Known rows, with every step that occurs
fedam > bupirav > susu > kezuda > dodiz: 1.60,-1.15,-4.83,3.79,-5.08,-1.75,3.42,2.12,1.15,-1.74,0.66,3.35,-2.10,-1.71,-0.82,-1.95,1.16,-3.13,0.46,0.68,1.14,0.39,2.26,-2.18,1.36
fedam > kezuda > soke: 2.62,0.89,-3.20,2.83,-1.57,-0.08,-0.01,0.57,-0.09,-1.01,1.01,0.34,-1.22,1.69,2.01,0.44,-1.80,1.73,-0.39,-0.61,0.04,-0.49,4.89,0.36,1.82
soke > duzot > fedam: -1.49,0.45,-3.10,1.56,-1.25,0.38,-1.70,0.47,-2.74,-1.83,1.54,-1.82,0.78,-0.79,0.59,0.68,2.75,0.16,0.82,1.05,-0.03,-1.07,0.17,1.58,1.59
kezuda > soke > duzot > susu: -1.58,0.33,-2.72,2.18,-1.21,0.91,-0.85,1.96,-1.59,1.75,2.56,-0.48,0.87,1.02,1.24,0.65,-1.16,1.62,2.13,1.45,-0.11,-0.84,0.63,1.32,1.05
susu > bupirav: -2.66,-0.63,-1.94,2.40,-2.54,-0.32,1.08,0.77,-0.25,-0.50,-1.20,-0.72,-1.75,-0.50,3.03,-0.90,1.85,1.06,0.27,1.96,-1.93,1.24,-0.16,0.06,-0.75
soke > kezuda: -1.02,-0.66,-2.84,2.27,-2.26,0.86,0.51,0.34,-0.54,-4.40,-0.73,0.35,-0.11,-0.12,-0.04,-1.54,-0.41,-0.65,0.51,2.66,1.31,-0.23,-0.90,-1.85,-0.13
duzot > susu > kezuda > fedam: -3.80,1.74,-2.38,3.76,-1.63,-0.74,0.27,1.41,-0.27,-1.31,-0.15,-3.06,-2.61,-0.19,1.34,1.56,-1.86,0.40,1.94,3.14,-1.41,2.22,-2.04,-3.18,-3.50
fedam > kezuda > soke > duzot: 1.71,0.84,-3.43,1.76,-1.04,-0.35,-0.03,1.50,-1.57,-0.19,3.43,0.04,-0.83,1.87,2.45,1.94,-0.72,2.16,0.65,-0.08,0.32,-1.94,4.69,1.52,4.03
soke > kezuda > fedam > bupirav: -0.70,-1.25,-6.18,2.00,-2.25,-0.03,0.54,1.43,-1.03,-6.04,2.84,-2.06,-2.46,0.35,1.53,1.36,-4.04,1.14,-0.57,1.91,0.23,0.61,0.46,-4.08,1.46
bupirav > fedam: -2.07,0.21,-4.15,2.11,-0.71,1.19,0.71,0.35,-2.38,-1.94,-0.47,-2.46,-1.23,-0.20,2.11,0.47,-0.63,-0.05,0.65,1.10,-0.30,0.27,0.78,-2.54,-0.15
bupirav > fedam > kezuda > dodiz: 0.90,1.62,-5.02,4.15,-1.95,0.58,1.40,-0.61,-2.05,-4.23,-0.02,-0.30,-1.77,-0.06,2.75,1.42,-0.37,-0.62,-1.29,1.22,2.26,-1.85,4.75,-2.80,0.87
soke > duzot > fedam > bupirav: 0.10,-0.78,-5.04,0.58,-1.25,-0.25,-2.29,0.94,-3.04,-2.46,3.08,-1.58,0.58,-0.88,0.63,1.98,1.20,0.13,0.14,-0.89,0.40,-0.10,1.60,0.10,3.23
kezuda > fedam: -2.44,0.96,-3.96,2.77,-1.73,0.60,0.49,0.48,-0.49,-2.57,2.21,-3.29,-2.40,0.33,2.25,1.97,-1.67,2.36,-0.01,0.85,-2.19,0.33,0.72,-0.95,-0.31
kezuda > soke > duzot: -1.08,0.11,-2.91,1.03,-1.67,0.75,1.02,2.11,-1.45,1.12,2.81,-0.94,-0.38,1.23,2.04,-0.24,-0.05,1.91,1.83,0.58,-0.83,-1.41,1.81,2.34,3.20
dodiz > kezuda: -1.59,-0.20,-1.67,1.05,-2.80,0.95,0.28,1.77,0.11,-3.01,-0.74,-0.85,-0.55,0.25,2.30,-1.16,0.72,-0.89,0.26,0.79,-3.33,-1.05,2.16,0.25,0.76
soke > kezuda > fedam > bupirav > susu: 0.74,-2.71,-6.88,3.21,-3.63,-0.98,1.08,2.08,-0.23,-4.56,4.32,0.67,-3.11,-0.22,-0.21,0.28,-3.48,0.11,-0.71,1.78,0.98,0.60,0.60,-3.63,2.05
fedam > bupirav > susu > kezuda: 1.51,-1.63,-4.29,2.36,-3.30,-2.22,1.36,2.36,0.50,-0.76,0.88,2.07,-2.40,-1.48,-1.02,-0.64,0.28,-2.17,1.20,-0.29,0.15,1.84,0.80,-2.59,1.28
bupirav > fedam > kezuda > soke: 1.54,0.67,-4.89,2.61,-0.69,0.05,0.61,0.95,-2.20,-1.31,0.57,-1.59,-2.26,1.80,3.49,0.92,-2.66,1.06,0.35,0.72,0.61,-0.39,5.05,-1.81,1.56
kezuda > dodiz: -0.78,1.06,-3.17,3.56,-3.44,1.48,1.72,-0.25,0.29,-2.73,-0.33,0.70,0.16,-0.62,1.07,-1.15,1.08,-0.15,-0.50,0.56,0.05,-1.41,1.84,0.32,0.07
bupirav > susu: 0.41,-0.85,-3.30,3.58,-2.72,0.05,0.28,0.55,0.57,-0.27,1.45,2.02,-0.74,-0.87,-0.78,-0.88,0.78,-0.06,-0.18,0.00,-0.14,-0.28,0.77,-0.10,0.38
fedam > bupirav > soke > kezuda > dodiz: 1.34,-1.33,-6.85,2.95,-2.93,-1.99,2.66,2.46,-1.28,-5.51,-1.11,3.04,-1.26,0.20,0.07,-1.17,-1.32,-1.47,-0.97,1.08,3.46,-0.28,2.69,-2.93,2.39
duzot > susu > bupirav > soke > kezuda > fedam: -3.82,-0.88,-4.58,4.49,-1.84,-3.21,1.64,3.11,-1.63,-2.43,-1.30,-0.79,-3.76,0.91,2.74,0.53,-1.86,1.54,0.46,5.66,0.09,2.58,-2.11,-3.36,-2.77
ritaf > duzot > susu: -3.18,-0.77,-2.82,3.01,-1.36,1.17,-4.82,-1.40,-0.26,-1.31,0.49,0.29,2.94,-1.05,-0.40,-0.21,-1.13,0.47,1.63,-0.28,0.18,0.33,-2.12,0.97,-4.84
duzot > ritaf: -2.89,-0.58,-2.79,2.53,-1.72,1.46,-0.56,-0.95,0.73,-2.81,0.03,-0.76,0.51,-0.11,0.86,-0.54,0.90,-0.37,1.10,-0.76,-0.71,0.81,-0.43,1.91,-1.55
soke > duzot: -2.05,0.31,-2.61,1.30,-1.25,0.90,-0.14,0.95,-2.03,-0.84,2.37,-0.92,0.22,-0.17,1.13,1.41,1.23,1.12,0.98,0.32,-0.50,-1.28,0.18,0.62,2.28
duzot > susu > bupirav > soke: -2.62,-0.46,-3.10,3.92,-1.14,-2.99,0.05,2.36,-1.39,0.87,-2.61,0.81,-1.62,0.22,2.24,0.50,0.41,0.97,0.57,1.79,-0.51,2.75,-0.73,-1.15,-2.57

Rows
-5.10,-0.85,-3.48,2.47,-0.75,-0.20,0.14,2.02,-4.28,0.94,0.70,-2.63,-1.13,-0.51,3.90,1.84,0.78,0.51,2.10,4.46,-0.46,0.52,-1.85,-2.02,-0.63 -> soke > duzot > susu > bupirav > fedam
1.27,0.99,-3.60,2.41,-0.77,-0.55,-2.73,-0.20,-2.68,-2.92,2.32,-0.89,0.24,-0.16,1.10,2.76,2.16,0.38,-0.30,0.16,1.35,-1.30,2.87,0.67,2.28 -> soke > duzot > fedam > kezuda
-2.12,-0.18,-1.80,1.17,-2.41,0.89,0.07,3.84,-1.34,0.53,1.63,-0.67,0.61,1.47,2.82,-0.65,-0.97,0.15,2.14,2.00,-2.70,-1.63,2.04,1.99,1.92 -> dodiz > kezuda > soke > duzot > susu
2.18,-2.18,-5.28,2.69,-2.73,-0.70,-0.41,1.19,0.10,-1.18,3.00,2.28,-0.63,-0.94,-0.65,0.01,-1.13,-0.04,-0.72,-1.77,0.32,0.72,2.13,-1.51,2.20 -> fedam > bupirav > susu
-3.74,-0.73,-3.73,2.31,-1.50,-0.02,1.80,1.21,-2.38,-0.79,-1.33,-2.71,-2.62,-0.20,4.16,-0.31,1.02,0.25,0.90,3.18,-1.73,1.27,-0.14,-2.08,-0.91 -> susu > bupirav > fedam
-3.14,-0.36,-1.57,3.65,-2.08,-0.24,-0.80,0.64,-0.54,0.24,-1.19,-0.40,-0.34,-0.50,2.22,-0.07,0.63,0.99,0.52,2.79,-1.14,1.69,-1.80,-0.89,-3.08 -> duzot > susu > bupirav
2.35,-1.89,-4.54,2.18,-3.68,-2.22,2.63,3.43,0.96,1.27,1.22,2.24,-2.73,0.00,-0.17,-2.38,-1.23,-1.70,2.01,-0.14,-0.24,1.83,2.47,-1.12,2.26 -> fedam > bupirav > susu > kezuda > soke
0.00,-3.17,-7.28,1.41,-1.49,-3.02,-3.40,0.81,-2.03,-5.85,-0.76,1.42,0.92,-0.68,-1.19,-1.46,-0.60,-1.95,0.73,-0.33,3.11,1.45,-0.10,-0.49,-1.28 -> ritaf > duzot > fedam > bupirav > soke > kezuda
-1.46,0.91,-1.56,2.85,-1.85,-0.41,0.92,2.10,0.24,1.33,-2.03,-0.23,-0.85,0.78,0.78,-1.67,-1.22,-0.69,2.92,2.71,-0.63,1.89,-0.46,-0.81,-2.28 -> duzot > susu > kezuda > soke
-3.12,1.04,-1.35,2.13,-1.15,-0.47,-0.22,1.86,-1.88,0.46,0.05,-0.89,-0.06,-0.69,0.32,1.34,1.01,-0.94,3.27,2.88,0.42,0.46,-2.37,-1.36,-0.77 -> soke > duzot > susu > kezuda
-3.78,-0.45,-2.21,1.03,-2.23,-0.48,2.29,2.42,-0.18,0.60,0.53,-1.26,-1.13,1.25,1.75,-1.75,1.80,-1.45,4.66,1.42,-0.93,0.48,-0.29,3.58,0.97 -> susu > kezuda > soke > duzot > ritaf
-4.10,-1.00,-3.82,2.04,-1.26,-0.12,1.35,3.20,-3.65,2.91,1.17,-2.38,-1.66,1.01,4.46,0.23,-0.47,1.36,2.74,4.69,-1.11,0.46,-0.38,-0.56,0.18 -> kezuda > soke > duzot > susu > bupirav > fedam
-4.93,-1.95,-2.65,3.07,-2.36,-0.28,-3.45,-0.72,-0.18,-0.06,-0.27,0.20,1.30,-1.15,1.69,-1.17,0.77,0.75,1.83,1.67,-1.15,1.56,-3.12,1.21,-5.67 -> ritaf > duzot > susu > bupirav
2.62,-2.05,-5.66,2.86,-2.81,-1.15,-1.87,0.50,-0.76,-2.11,2.28,1.35,-0.39,-1.36,-1.28,-0.35,0.43,-1.25,-1.05,-1.07,0.83,1.23,1.68,-0.66,1.45 -> duzot > fedam > bupirav > susu
-1.38,-0.89,-4.91,1.09,-2.92,0.01,0.41,3.01,-0.46,-4.35,3.02,-3.34,-3.01,0.44,3.77,1.60,-3.01,0.74,-0.46,-0.16,-4.31,-0.01,3.42,-2.02,2.21 -> dodiz > kezuda > fedam > bupirav
-3.96,-1.02,-5.02,2.34,-1.59,-1.43,-3.01,0.84,-0.22,-2.61,2.21,-2.37,-1.12,-1.11,0.93,1.71,-3.49,0.31,2.42,0.63,-0.88,2.67,-2.03,-2.50,-4.19 -> ritaf > duzot > susu > kezuda > fedam > bupirav
-0.49,-0.34,-1.81,1.07,-3.14,0.88,1.72,3.13,0.56,-0.90,-0.47,-0.92,-1.03,1.59,3.15,-2.86,-0.63,-0.19,0.99,0.89,-3.70,-1.13,3.70,1.69,1.81 -> dodiz > kezuda > soke
-0.43,-0.81,-5.62,1.85,0.22,-2.51,-1.87,3.20,-3.35,-0.17,2.14,0.85,0.22,-0.02,0.58,3.85,-1.96,1.04,0.66,-1.25,1.53,0.90,1.21,-1.79,2.39 -> fedam > bupirav > soke > duzot > susu
1.21,-1.08,-5.82,1.58,-0.62,-2.39,-0.19,2.33,-1.66,-1.85,-0.06,0.63,-1.51,0.20,0.97,1.63,-1.67,0.85,-0.48,-2.65,0.34,1.71,3.01,-1.98,2.05 -> fedam > bupirav > soke
-2.34,1.18,-1.17,3.14,-1.40,-0.49,-0.37,0.92,-0.20,-0.42,-2.38,-0.36,-0.39,-0.63,-0.09,-0.15,0.17,-1.35,2.23,2.50,0.00,1.75,-2.06,-2.48,-3.19 -> duzot > susu > kezuda
0.00,-0.41,-4.33,2.84,-1.58,-1.24,1.94,1.89,-1.83,-0.01,-0.40,-1.81,-3.93,1.67,5.60,0.34,-1.05,1.44,0.40,2.63,-0.77,0.69,4.19,-1.38,0.72 -> susu > bupirav > fedam > kezuda > soke
-4.16,-0.60,-3.36,3.34,-1.05,0.09,-0.14,0.98,-2.50,0.04,-1.59,-2.39,-1.41,-0.51,3.55,0.51,-0.24,0.23,1.05,3.92,-0.67,1.78,-1.77,-3.07,-2.96 -> duzot > susu > bupirav > fedam
-0.13,-0.28,-2.24,3.20,-3.30,-1.43,1.92,1.57,0.81,0.10,-0.70,1.75,-2.21,-1.08,-1.13,-1.94,1.79,-2.14,1.63,1.75,-0.18,1.05,-0.45,-1.32,-0.50 -> bupirav > susu > kezuda
-1.66,0.27,-4.74,1.50,-2.05,-1.64,1.53,2.27,-0.63,-2.83,1.55,-3.41,-4.17,-0.32,2.07,2.03,-2.34,0.53,1.23,0.59,-1.92,2.27,0.70,-3.57,0.51 -> susu > kezuda > fedam > bupirav
-3.44,-1.54,-2.37,0.26,-3.17,1.23,1.24,3.08,-0.02,-1.10,1.86,-1.28,0.03,1.79,3.57,-2.15,1.23,-0.97,3.14,0.54,-3.39,-1.66,2.27,5.05,2.65 -> dodiz > kezuda > soke > duzot > ritaf
0.72,-1.65,-6.63,3.40,-2.92,-1.02,0.18,1.62,-0.04,-2.08,5.01,-0.26,-3.15,-0.51,0.66,1.92,-2.76,1.68,-0.88,-1.08,-1.04,0.85,2.07,-2.18,2.06 -> kezuda > fedam > bupirav > susu
-3.89,-0.65,-3.18,1.48,-1.33,1.40,-0.62,-0.01,-0.95,-2.00,2.38,-1.25,0.85,-0.07,1.23,0.79,1.86,-0.05,2.13,-0.39,-0.25,-0.78,-0.77,2.87,0.95 -> soke > duzot > ritaf
-0.92,-0.35,-4.19,3.06,-1.10,-1.20,0.64,0.57,-2.66,-2.01,-0.60,-1.96,-3.37,0.28,4.81,1.72,0.21,0.61,-0.18,2.44,-0.19,0.81,2.52,-3.06,-0.14 -> susu > bupirav > fedam > kezuda
-3.23,1.72,-2.08,3.45,-2.92,0.00,1.61,1.77,-1.38,-0.61,-0.26,0.49,0.20,-1.01,0.32,0.03,2.02,-1.81,2.49,3.55,1.39,-0.99,-1.15,-0.71,-0.57 -> soke > duzot > susu > kezuda > dodiz
-3.03,0.26,-2.91,1.73,-2.96,0.78,0.98,2.21,-0.15,-3.70,1.30,-3.52,-2.80,0.64,3.74,0.52,-1.29,0.80,-0.05,1.61,-4.69,-0.56,2.25,-0.44,0.63 -> dodiz > kezuda > fedam
-1.96,-0.31,-6.97,2.26,-0.07,-2.45,-1.20,3.83,-3.48,-1.12,4.38,-1.81,-2.16,0.60,1.81,5.47,-3.86,3.07,0.57,-0.47,0.10,1.38,1.35,-2.61,2.16 -> kezuda > fedam > bupirav > soke > duzot > susu
-2.18,-1.06,-3.60,2.09,-1.89,0.56,-4.43,-1.94,-0.82,-2.96,-0.12,-1.00,2.04,-1.23,-0.08,-1.76,1.92,-0.48,0.94,-0.49,-0.08,0.18,-0.88,2.70,-3.31 -> ritaf > duzot > fedam
-0.66,0.37,-3.42,3.49,-3.99,1.34,2.48,0.06,-0.08,-5.26,-1.09,1.77,0.07,-0.22,0.16,-2.73,0.58,-1.37,-0.43,3.51,2.34,-1.80,0.39,-1.39,0.08 -> soke > kezuda > dodiz
-0.52,-0.30,-3.94,3.90,-0.95,-1.09,0.11,1.77,-2.04,0.62,-0.47,-1.21,-2.53,1.33,4.90,0.84,-2.28,1.23,0.69,3.42,0.12,1.39,2.69,-2.35,-1.36 -> duzot > susu > bupirav > fedam > kezuda > soke
0.45,-1.80,-4.49,-0.67,-2.87,-0.34,-0.33,4.23,-2.19,-1.71,2.73,-1.64,-0.28,1.06,3.14,-0.94,0.32,-0.82,0.92,0.11,-2.67,-1.17,4.56,2.00,5.06 -> dodiz > kezuda > soke > duzot > fedam > bupirav
1.34,-1.89,-6.07,1.52,-1.20,-2.63,0.68,2.59,-1.63,-4.48,-0.84,1.67,-1.39,0.44,-0.01,0.21,-2.39,-0.64,-0.23,0.21,2.52,1.31,1.40,-3.50,1.98 -> fedam > bupirav > soke > kezuda
-2.19,0.20,-4.30,2.85,-1.59,-1.35,-0.29,2.07,-0.71,-2.07,1.46,-2.94,-2.87,-0.33,1.28,2.70,-3.60,0.34,1.26,1.49,-1.16,2.93,-0.82,-4.53,-1.67 -> duzot > susu > kezuda > fedam > bupirav
-0.41,-0.55,-7.11,2.15,-0.74,-2.69,0.52,2.79,-1.62,-2.58,1.99,-1.82,-3.78,0.80,2.23,3.50,-3.52,2.56,-0.65,-1.67,-0.98,1.85,3.16,-2.61,1.87 -> kezuda > fedam > bupirav > soke
-4.38,-2.02,-3.78,3.33,-1.46,-2.69,-2.68,0.87,-0.97,0.50,-2.13,1.21,0.12,-0.45,1.65,-0.68,0.58,0.95,1.92,0.91,-0.47,2.38,-1.99,1.14,-5.15 -> ritaf > duzot > susu > bupirav > soke
0.69,-0.50,-2.47,2.97,-3.79,-1.43,3.16,3.00,1.28,2.00,-0.36,1.81,-2.65,0.33,-0.38,-3.42,0.64,-1.41,2.35,1.84,-0.74,1.00,1.20,0.52,0.41 -> bupirav > susu > kezuda > soke
-2.02,2.01,-1.69,4.37,-3.26,0.06,1.63,0.74,0.40,-1.67,-2.64,0.80,-0.25,-1.02,0.03,-1.45,0.99,-2.22,1.50,3.31,0.95,0.42,-0.84,-1.77,-3.03 -> duzot > susu > kezuda > dodiz
1.97,-1.01,-7.17,3.22,-3.13,-2.37,1.25,1.92,-1.85,-6.32,-1.95,2.01,-0.69,-0.36,-0.36,-1.70,0.40,-2.62,-1.30,1.55,3.74,0.33,2.58,-2.00,1.44 -> duzot > fedam > bupirav > soke > kezuda > dodiz
-3.91,-0.16,-1.83,2.64,-1.67,-0.32,-3.02,-0.50,0.02,-0.81,-1.64,-0.01,1.29,-1.37,-0.65,-1.21,0.12,-1.57,3.48,1.40,0.12,1.50,-3.43,-0.18,-5.78 -> ritaf > duzot > susu > kezuda
